Every row comes from one small tree of marks. The marks that hang from a mark follow it in brackets, in alphabetical order. Every link used is in the known rows. Which tree was each row made from?
Known rows
tusiba{bidu}: -7,11,15,9,-3,-9,8,5,-1,-3,2,13,-24,-3,-2,6,3,-11,-5,-3,1,-2,-12,3,-9,-3,-4,7,10,-3,3,18,10,-10,-11,-9,11,-2,-14,-30,-2,-12,9,-12,15,22,-23,4,-9,11,-7,22,-7,10,-8,1
zolo{kidep{bidu} malop{gimon}}: 5,-2,1,7,-7,16,-3,-6,16,8,-7,2,-38,-3,11,-10,-4,-9,14,7,-5,17,30,4,-42,-8,-11,6,-14,23,-27,-6,2,-7,17,1,15,4,2,31,-4,13,16,-25,8,-8,9,-16,-11,8,-17,3,10,-14,-17,13
gimon{malop{bidu zizo{kidep tusiba}}}: -1,22,12,-15,-27,14,4,0,0,8,-4,8,-2,11,-15,-7,-14,-3,0,4,6,15,2,-11,-2,13,-1,17,24,5,-8,3,3,13,-8,-25,-12,-3,-18,19,11,1,7,32,0,-15,24,-27,2,-10,11,4,-5,10,26,12
zizo{medaf}: 5,6,1,7,-11,-6,-9,-2,-1,-3,6,-1,-3,-20,21,-5,6,-5,5,-5,-7,16,-23,-17,-3,-1,-13,-11,-12,11,9,7,-2,-9,0,13,4,3,6,-17,-16,1,4,-22,34,9,-19,12,-5,7,21,3,-11,-23,3,-1
bidu{medaf}: 9,4,-4,3,-18,-11,-11,-2,-10,-4,-4,2,-33,-1,25,-5,6,-11,4,-5,-16,13,-8,-5,2,0,-11,-3,4,14,9,7,3,2,-6,8,5,-2,10,-25,-11,-8,-2,-37,14,9,-21,10,-2,17,1,1,5,-21,-12,2
bidu{malop{zolo} tusiba}: -17,7,1,13,-6,-1,-6,10,7,-17,-2,5,-7,8,10,18,-3,5,3,-3,-10,-3,19,5,20,-2,5,12,4,-10,-6,-2,0,19,0,28,-4,-8,11,-6,-8,-1,-14,-13,-8,-13,4,-1,14,3,-20,3,13,-2,-5,6
medaf{gimon zizo}: 6,-9,-11,-3,33,-20,9,-2,10,-10,-13,-16,-2,-9,-7,2,-1,4,-7,-4,-9,-30,-21,17,2,14,12,-21,-3,7,3,1,-8,-2,-6,-5,17,-18,-5,-3,25,-9,-7,-12,32,9,-22,13,13,4,15,-7,7,20,-1,0
kidep{zolo}: 7,4,-8,6,2,8,-8,-1,-9,-12,14,3,-26,-6,7,-6,-1,-6,5,-3,-18,-20,7,-3,12,1,1,-4,-17,-15,0,-6,0,4,5,-2,24,7,-2,-6,-15,-3,-5,-37,41,-5,-23,-2,8,-5,16,3,-9,2,-3,3
tusiba{bidu{medaf{gimon{malop}}} zizo{kidep}}: 24,9,5,3,1,-16,16,3,-3,18,-4,24,0,6,-8,2,14,1,-18,-3,9,30,-14,4,-11,-3,0,-8,32,8,1,1,10,-20,-7,-27,-4,2,-8,-6,6,-29,-7,20,-25,63,0,10,-6,14,-2,10,17,-19,-5,-14
medaf{bidu gimon}: 15,-9,1,-4,23,-19,15,1,2,-14,-2,-15,-22,-12,-10,-12,-3,-9,-18,-4,-7,-16,-10,19,5,-1,9,-9,8,-6,12,9,-1,-7,-16,-8,6,-17,-14,1,8,-1,-2,-20,16,6,-23,2,3,17,1,1,-1,39,-6,9
gimon{malop{bidu{tusiba} zizo}}: -2,17,11,-8,-28,7,5,3,14,-2,-2,12,-9,32,-11,-1,-17,-9,-7,4,-6,3,3,-2,-2,12,4,20,34,2,0,22,8,24,-19,-7,-8,-10,-17,6,7,5,2,12,-8,-19,3,-24,9,-1,-10,4,5,1,27,15
malop{gimon zizo{tusiba} zolo}: -12,7,4,3,-13,20,10,5,-34,-16,-3,-12,2,-9,-4,8,-1,-12,8,-8,-10,-28,25,5,34,65,3,2,-3,6,0,-17,-6,8,13,-8,-7,-1,3,13,7,6,-8,30,13,-8,8,-7,12,5,-16,-3,-9,15,-9,18
zizo{kidep{bidu{tusiba}} malop}: -5,3,4,-5,-14,5,-9,-10,8,18,4,3,-5,4,-3,1,-1,14,4,8,7,2,-29,-15,-8,-30,-13,16,5,-4,-21,8,9,1,19,16,-12,13,2,12,-6,7,9,13,-22,-16,25,-2,-14,-8,-7,13,-2,-4,19,-9
kidep{bidu zizo{malop medaf{gimon} tusiba}}: -9,-18,-5,-9,22,8,0,-12,-6,24,6,-27,35,-9,4,-2,-2,16,-4,16,22,-2,-26,-21,-10,-53,0,-6,-13,-7,10,-11,-17,-18,25,16,-5,12,1,7,-11,18,4,40,-22,-13,30,5,-22,-26,11,6,-26,-17,3,-23
bidu{malop{zizo{kidep{zolo}}} medaf tusiba}: -10,-2,-13,1,-17,0,-20,11,1,6,-17,9,16,17,9,8,6,-3,-2,-6,12,15,7,5,15,-1,-2,14,9,6,5,-2,-3,21,10,17,-14,24,25,-18,-1,1,-17,-14,-38,-12,9,7,6,0,-10,-7,23,-44,6,-9
tusiba{bidu{malop medaf}}: -7,5,12,11,-9,-16,-3,10,-1,-7,-9,22,-19,10,8,11,8,-4,-7,-6,9,20,0,4,-12,-27,-9,17,19,-2,4,13,4,-11,-17,-2,-4,0,-4,-38,-11,-7,1,-17,-24,38,-15,4,-13,17,-17,17,10,-20,-17,-3
medaf{bidu gimon zizo{tusiba}}: 2,-27,-2,-11,42,-21,18,0,3,1,-6,-29,27,-14,-23,0,-4,5,-19,2,15,-24,-13,18,3,2,22,-25,-9,-6,16,-4,-8,-5,-11,-12,5,-21,-9,-1,34,-14,-1,6,1,-22,-11,14,2,-3,9,-8,-7,52,-13,2
kidep{bidu{medaf} zolo}: 18,-7,-5,-4,-2,7,-12,-5,-12,3,16,-4,-22,8,14,-12,-3,-4,5,9,-4,-19,7,-8,12,-23,-6,6,-11,-18,8,-7,-12,-9,18,-3,19,19,2,-16,-25,3,-1,-48,-17,1,-18,-7,-4,-2,-2,13,-23,-25,-14,-11
zolo{kidep{zizo{medaf{bidu gimon} tusiba}}}: -3,-8,-10,-5,20,5,3,6,2,20,-6,-20,25,-30,5,-3,-1,-12,8,8,10,30,8,-2,-11,-1,1,-23,-31,20,13,-12,-11,-8,18,17,13,11,14,9,14,-4,2,8,20,-19,16,12,-9,-10,28,-13,-5,12,-13,-6
medaf{bidu{malop tusiba} gimon zizo{kidep}}: -2,-25,-7,-8,40,-26,7,9,24,3,-22,-16,34,-2,-28,2,1,12,-14,1,23,-14,-13,31,2,-1,17,-6,2,-4,1,2,-4,4,-6,1,-9,-13,1,5,38,-6,-7,5,-37,-18,6,10,9,-1,1,-12,20,30,2,-3
kidep{zizo{malop} zolo}: -15,-5,-13,-2,15,19,-12,-3,-8,2,9,0,2,6,3,-2,2,7,14,11,-8,-21,9,-12,-1,-29,5,0,-24,-18,-3,-6,2,1,9,12,18,10,1,2,-17,18,-4,12,24,-15,8,-2,3,-30,12,-7,-9,0,4,-8
kidep{bidu{medaf} zolo{malop{gimon}}}: 19,-16,-5,3,-7,16,-12,-13,-6,2,7,0,-32,18,19,-18,1,-2,6,7,-5,-17,29,-3,-9,-28,-6,10,-9,-12,-5,-16,-4,-12,15,-9,15,14,0,5,-31,13,3,-41,-27,-1,-12,-14,-5,-2,-19,6,-10,-40,-18,-1
tusiba{bidu zizo{kidep{zolo} malop}}: -2,12,9,7,4,4,9,1,-6,15,18,34,18,5,-18,11,11,13,-5,2,12,11,-9,-7,-15,-15,-3,3,4,-15,-15,3,18,-19,3,-20,-2,16,-10,-2,-9,-15,5,39,-12,47,12,6,-13,-8,-3,11,-1,0,2,-21
malop{zizo zolo}: -17,21,4,-2,-9,15,7,9,-17,-18,3,-1,1,-6,3,8,4,-12,14,-2,-17,-21,24,-5,34,40,-1,9,0,1,6,-3,-6,12,3,-3,7,-2,0,-11,1,10,3,4,30,11,-9,-12,17,9,-13,-2,-9,15,-3,6
gimon{malop}: 11,15,3,-1,-14,1,-6,-2,9,-5,2,13,-44,3,10,-2,-9,-2,-5,6,-19,10,-9,-15,-12,-24,3,2,15,1,-9,8,10,8,-15,-2,6,-16,-16,11,-8,-7,-4,-15,40,0,-13,-14,7,6,9,9,6,2,9,22
medaf{bidu{malop{zolo}} gimon zizo}: -5,-17,-1,-5,44,-16,14,11,13,-22,-10,-16,22,-4,-18,6,2,13,-8,3,6,-27,16,26,15,-2,19,-6,-1,-15,5,-5,-13,-5,-21,-8,1,-26,-9,1,20,6,-4,2,-16,12,-10,-4,15,5,-10,-14,7,44,-14,4
malop{bidu}: -1,14,14,-2,-18,-3,3,-1,-1,-12,6,1,-27,10,-3,-10,-9,-10,12,-3,-12,-5,-2,4,-3,28,-10,16,13,0,1,20,3,3,-16,-12,2,-9,-14,-9,-3,5,17,-13,9,2,-7,-13,-3,3,-1,6,-9,13,6,3
kidep{bidu zolo}: 12,-2,-1,-1,11,11,-7,-6,-8,-2,22,-6,-22,1,2,-9,-9,0,4,13,-4,-33,1,-7,7,-19,0,7,-17,-25,0,-6,-11,-4,21,-7,24,17,-8,-4,-21,5,5,-40,3,-7,-16,-12,-1,-7,4,18,-27,-4,-9,-7
medaf{bidu{malop tusiba{zizo}}}: -5,-5,7,5,14,-18,0,9,10,-2,11,5,17,10,-14,9,-3,7,-17,5,13,8,-4,11,-11,-13,10,7,6,-12,2,20,7,12,-11,9,-13,-7,-2,-10,5,-8,3,-2,-27,-12,3,5,-2,7,-16,-1,9,12,-14,-1
bidu{medaf{gimon zizo{kidep malop}}}: 10,-11,-14,-8,4,-13,-3,-8,3,6,-20,-5,1,0,8,1,12,8,1,-8,-2,5,-19,4,2,-6,-5,-15,5,14,2,-5,1,-7,-6,4,-3,-4,12,-4,11,-3,-8,0,-6,19,-5,15,0,3,7,-12,18,-10,7,-8
bidu{tusiba}: -4,3,-2,8,-9,-10,-6,0,7,0,2,-2,-20,0,6,4,-5,-10,-4,-3,-13,-6,-18,3,3,9,2,-1,3,3,3,14,9,19,2,24,7,-2,8,-13,4,-11,-6,-26,18,-31,-13,15,4,5,-4,8,6,-1,1,7
medaf{bidu{tusiba{zizo{kidep}}}}: 3,-3,4,-2,5,-13,4,5,1,12,12,-2,15,-1,-16,-5,1,-4,-9,7,7,7,-13,8,-4,11,5,-2,-1,-3,7,17,13,9,-2,4,-5,-2,2,-5,14,-16,5,1,-14,-18,4,14,-1,6,-4,0,1,20,-6,-3
gimon{malop{bidu{medaf} zizo{tusiba} zolo}}: -2,18,11,-14,-33,21,8,3,-10,-6,0,6,-3,26,3,0,-10,-8,6,1,-8,11,39,-14,23,15,2,15,29,-2,7,-6,-2,13,-17,-16,-12,-11,-11,5,-5,5,-3,25,-19,-1,12,-30,9,-1,-15,-4,-7,5,10,13
bidu{malop medaf}: 0,2,-2,6,-12,-14,-17,3,-3,-11,-12,10,-25,6,23,4,5,2,0,-8,-3,22,0,-2,-7,-25,-11,10,10,7,1,4,-3,3,-11,9,-8,-1,10,-22,-18,1,-6,-33,-4,20,-10,1,-2,15,-5,0,18,-35,-13,0

Write each row's tree
24,0,-13,2,4,4,-5,-5,-4,5,-1,-7,5,-31,12,-17,12,1,4,-10,-2,6,-13,-5,18,7,-9,-20,-16,3,5,-25,-12,-19,19,-3,10,18,12,11,-11,0,-13,-17,26,19,-9,9,3,-4,41,-5,-7,-21,18,-11 | zizo{kidep{zolo} medaf{gimon}}
-12,-18,3,-9,23,-11,5,2,-2,7,5,-17,31,-12,-18,3,-2,2,-4,10,18,-13,-7,3,-4,1,12,-12,-21,-6,11,6,-2,4,-9,-6,3,-14,-5,-15,26,-15,15,5,1,-36,-6,11,-1,-8,8,-4,-16,48,-18,2 | medaf{bidu zizo{tusiba}}
-6,-1,4,8,-1,10,-1,3,-20,9,-4,8,3,-15,-13,4,5,5,0,-5,21,1,6,5,2,0,-1,7,-9,-14,-14,-24,1,-10,18,-22,-2,20,-1,7,-2,-19,-6,18,-12,-2,17,2,-9,-14,16,13,-3,5,-4,-1 | zizo{kidep{zolo} tusiba{bidu{malop{gimon}}}}
24,0,2,2,13,-15,10,-1,5,5,16,5,20,-8,-2,-4,4,7,-20,2,2,20,-18,-7,-10,-11,8,-22,7,1,10,5,0,-13,-11,-10,-6,-8,-10,9,-4,-11,-2,13,9,33,-8,8,-2,11,14,-5,-2,-9,0,-5 | tusiba{zizo{medaf{bidu gimon{malop}}}}
-16,0,5,-5,0,-3,-1,-5,10,-7,1,2,10,16,-9,6,-3,13,12,2,0,-13,-12,-3,-14,2,-4,4,0,-2,-8,19,5,2,-19,-2,-3,-14,-8,-7,9,9,18,17,0,-4,2,-4,-2,-12,-3,-5,-2,21,11,-1 | medaf{zizo{malop{bidu}}}
-1,11,10,-8,-12,-1,13,4,-2,-9,-3,-6,20,6,-5,-11,-4,-14,-1,-12,5,-4,-8,5,11,42,-8,6,18,11,20,11,-13,-1,-10,-14,-6,3,-9,-9,3,22,12,13,-1,18,-5,-10,-3,4,6,-6,-12,-9,24,-7 | malop{bidu zizo{medaf{gimon}}}
6,3,1,6,-28,7,-16,-10,-5,5,-6,6,4,-16,14,-6,13,10,11,-10,-1,24,-31,-15,-10,1,-25,-2,-9,15,-16,-2,9,-18,9,13,-25,13,12,20,-16,17,1,28,4,12,18,7,-15,-1,16,-2,5,-29,26,1 | zizo{kidep malop{gimon} medaf}
3,-8,-1,7,-9,14,-4,-5,23,13,-7,2,-30,5,10,-4,-8,-11,11,7,-1,16,29,7,-37,-5,-6,6,-11,20,-23,-1,6,3,20,15,11,5,9,30,1,7,12,-27,-8,-29,12,-8,-8,5,-23,4,14,-18,-14,12 | zolo{kidep{bidu{tusiba}} malop{gimon}}
0,1,-10,-5,2,14,2,0,-18,13,-3,-13,38,-30,-1,-6,6,-5,-6,-9,15,1,-10,-11,22,20,0,-17,-14,8,14,-25,-16,-3,25,-11,0,25,11,6,7,1,-8,17,21,-3,7,8,0,-13,33,-8,-13,-12,17,-12 | malop{zizo{kidep{zolo} medaf{gimon} tusiba}}
20,7,-3,4,-4,-1,4,-3,9,-12,-1,-4,-10,-14,21,-5,2,1,-5,-8,-17,11,-4,-12,13,-11,0,-17,7,4,8,-13,-7,-12,-8,6,2,-11,-2,11,-15,4,-16,-8,28,24,-16,-1,8,11,17,-1,-4,-15,14,9 | zizo{medaf{gimon{malop{zolo}}}}
2,-11,2,3,22,-17,12,9,14,-20,-6,-13,-3,4,-8,6,-4,2,-19,-6,-1,-15,15,25,22,-8,16,3,15,-19,8,-3,-3,5,-13,13,-7,-18,-1,5,7,3,-17,-9,-25,-7,-7,-1,12,13,-22,-3,11,29,-7,8 | medaf{bidu{malop{zolo} tusiba} gimon}
-15,-9,-4,-1,14,9,2,0,0,20,-3,4,28,-11,-15,1,8,9,7,5,23,-7,10,-4,-11,-6,5,-9,-23,-5,-9,-17,0,-6,8,-20,17,3,-1,-7,16,-19,9,13,2,-17,6,9,-3,-25,15,1,-6,16,-8,-10 | medaf{zizo{kidep{zolo{malop}} tusiba{bidu}}}
3,-12,-6,13,-20,-16,-20,4,-1,-9,-21,4,-22,22,18,7,-1,-4,-7,-12,-5,12,-2,17,-1,4,-4,10,15,11,0,5,7,15,-5,28,-20,1,20,-9,-4,-3,-22,-25,-38,-11,-1,11,0,15,-22,0,32,-46,-8,11 | bidu{malop{gimon} medaf tusiba}
5,-5,-1,2,8,19,-6,-10,3,4,21,2,-23,6,8,-14,-5,4,6,13,-2,-22,26,-12,-12,-42,1,11,-15,-22,-10,-11,-6,-6,14,-9,26,9,-10,5,-27,14,13,-40,4,-9,-11,-18,-3,-11,-7,12,-19,-14,-12,-4 | kidep{bidu zolo{malop}}
-14,-5,-3,-3,14,3,-6,12,-3,0,1,-11,32,-9,8,-6,10,1,16,13,11,8,10,-8,3,-12,-1,2,-19,-4,13,-3,-11,-6,-1,18,0,-4,6,-15,-10,18,4,15,-3,2,10,0,-1,-10,8,-10,-14,-5,-10,-7 | kidep{zizo{medaf{bidu{malop{zolo}}}}}
-12,14,4,-6,-28,20,2,2,14,6,-14,14,-7,15,11,-8,-2,-20,20,-1,2,43,53,0,-29,13,-15,12,6,33,-6,6,3,8,-8,-4,8,5,7,3,2,17,25,-12,-1,2,10,-19,-6,4,-20,-15,16,-15,-3,1 | zolo{kidep malop{bidu{medaf} zizo}}
-2,-14,-11,-3,33,-17,12,-5,1,1,-10,-24,10,-18,-10,6,-3,5,-13,-6,2,-25,-20,11,3,10,17,-28,-9,5,7,-10,-11,3,0,-7,12,-14,-1,2,28,-18,-8,4,29,-12,-10,19,7,-5,21,-4,1,27,-6,0 | medaf{gimon zizo{tusiba}}
-6,-3,8,8,-6,-5,-7,8,7,-7,8,-3,25,-7,12,2,6,-1,-1,-1,7,17,5,-5,13,-12,-3,2,-10,-7,14,3,-3,-2,-8,25,-13,-3,11,-16,-15,8,0,-9,-20,-8,-5,4,-1,6,-5,-3,-9,-7,-5,-3 | zizo{medaf{bidu{malop{zolo} tusiba}}}
19,4,-5,-7,-9,-1,5,-1,-5,-11,-14,-1,-29,9,19,0,4,-9,-8,-8,-21,5,13,1,22,1,4,-5,27,9,12,-9,-2,1,-13,-3,-1,-10,0,0,-4,2,-20,-14,7,26,-17,-7,14,18,-7,-6,14,-15,2,11 | bidu{medaf{gimon{malop{zizo zolo}}}}
2,11,1,10,-3,11,6,-1,-8,-8,15,17,-3,1,0,16,3,11,9,-2,-19,10,13,-3,-7,22,-2,-6,-6,4,-18,-1,11,-4,4,4,-7,0,4,26,-8,-2,-1,33,13,30,17,0,1,7,-14,-8,9,4,-7,2 | tusiba{zizo{malop{gimon zolo{kidep}}}}
6,4,5,-1,-25,19,-8,-10,-11,-6,2,12,-19,15,-10,-12,-2,7,21,-7,-7,-12,4,5,-1,22,-16,18,1,-11,-25,-5,13,-8,1,-15,-13,14,-5,33,-14,18,2,28,-17,1,22,-20,-4,-15,2,-3,0,5,29,6 | zizo{kidep{zolo} malop{bidu gimon}}
14,16,4,-6,-18,9,0,0,11,8,11,18,-10,26,-11,-7,-13,3,2,7,-8,12,6,-4,-5,5,5,11,22,-10,-11,6,12,14,-10,-12,-3,-4,-12,21,-2,-12,-4,9,-14,-9,11,-15,8,-11,5,3,4,-3,22,7 | gimon{malop{bidu{tusiba{zizo{kidep{zolo}}}}}}
-6,4,-1,10,-3,-9,-1,-5,6,7,15,11,5,11,-3,15,-3,6,-13,-3,-7,5,-22,-6,-10,-6,6,-5,6,-1,-5,19,16,14,1,22,-8,-2,8,-2,-1,-13,-4,13,3,-11,5,18,0,-1,-13,2,11,-7,3,-5 | bidu{tusiba{zizo{malop}}}
-16,12,-3,-5,-9,9,-1,4,-19,12,-4,-5,15,-21,-11,2,2,-8,1,-2,12,2,-14,-10,9,28,-4,0,-4,16,0,-4,-4,11,19,-12,-4,13,2,-1,18,-8,7,18,28,-14,15,3,-1,-5,16,1,-4,8,7,-3 | malop{zizo{kidep tusiba}}
-5,-13,-12,-8,24,-7,7,-10,4,11,-12,-16,24,-16,-14,8,2,20,-8,-6,9,-10,-27,1,-2,-8,8,-23,-7,5,-10,-15,-2,-6,4,-6,-4,-8,4,21,26,-9,-7,37,14,-8,16,15,0,-16,20,-8,10,26,14,-5 | medaf{gimon zizo{kidep malop tusiba}}
-9,-16,-10,1,-11,-14,-14,-4,10,8,-8,1,11,22,13,12,2,3,-2,-2,-4,4,-15,-1,1,-9,0,-7,2,8,9,13,11,15,-8,34,-5,-3,22,-27,7,-9,-9,-10,-28,-25,-7,23,1,-1,-16,-6,16,-20,2,-5 | bidu{medaf{zizo{malop}} tusiba}
-14,-15,3,-9,16,-9,-1,1,12,-4,4,-4,22,4,-16,5,1,10,0,10,8,-14,-11,1,-14,-21,5,-3,-12,-9,-1,20,10,-2,-22,2,-6,-17,-8,-12,12,6,18,13,-4,-15,-5,1,-3,-5,-7,-7,-6,42,-2,2 | medaf{bidu zizo{malop}}
-4,0,7,1,3,0,-6,3,-5,-10,-2,-5,-12,7,-6,1,-7,5,-2,8,11,-23,-11,8,-9,-5,-4,26,7,-4,-11,8,-14,-1,15,-9,-10,9,-11,3,-4,18,9,-7,-21,7,6,-18,-4,9,-15,13,-5,-19,-6,3 | kidep{bidu{malop{gimon zizo}}}
-13,8,-1,3,-14,27,10,8,-26,-10,-9,-9,3,-15,-3,12,-4,-20,17,-6,-11,-6,43,8,25,72,1,-3,-15,18,-4,-21,-7,7,22,-1,1,10,11,24,15,4,-6,25,17,-11,18,-9,11,6,-12,-9,0,21,-12,18 | malop{gimon zizo{tusiba} zolo{kidep}}
-1,16,13,4,-13,7,8,-4,-5,-5,26,16,31,7,5,9,5,15,10,-3,-8,20,3,-20,0,7,-8,0,3,-6,-1,5,4,-12,-10,1,-16,-2,0,1,-23,8,11,42,-10,40,16,-2,-7,-4,-7,-6,-14,-11,7,-15 | tusiba{zizo{malop{bidu zolo} medaf}}
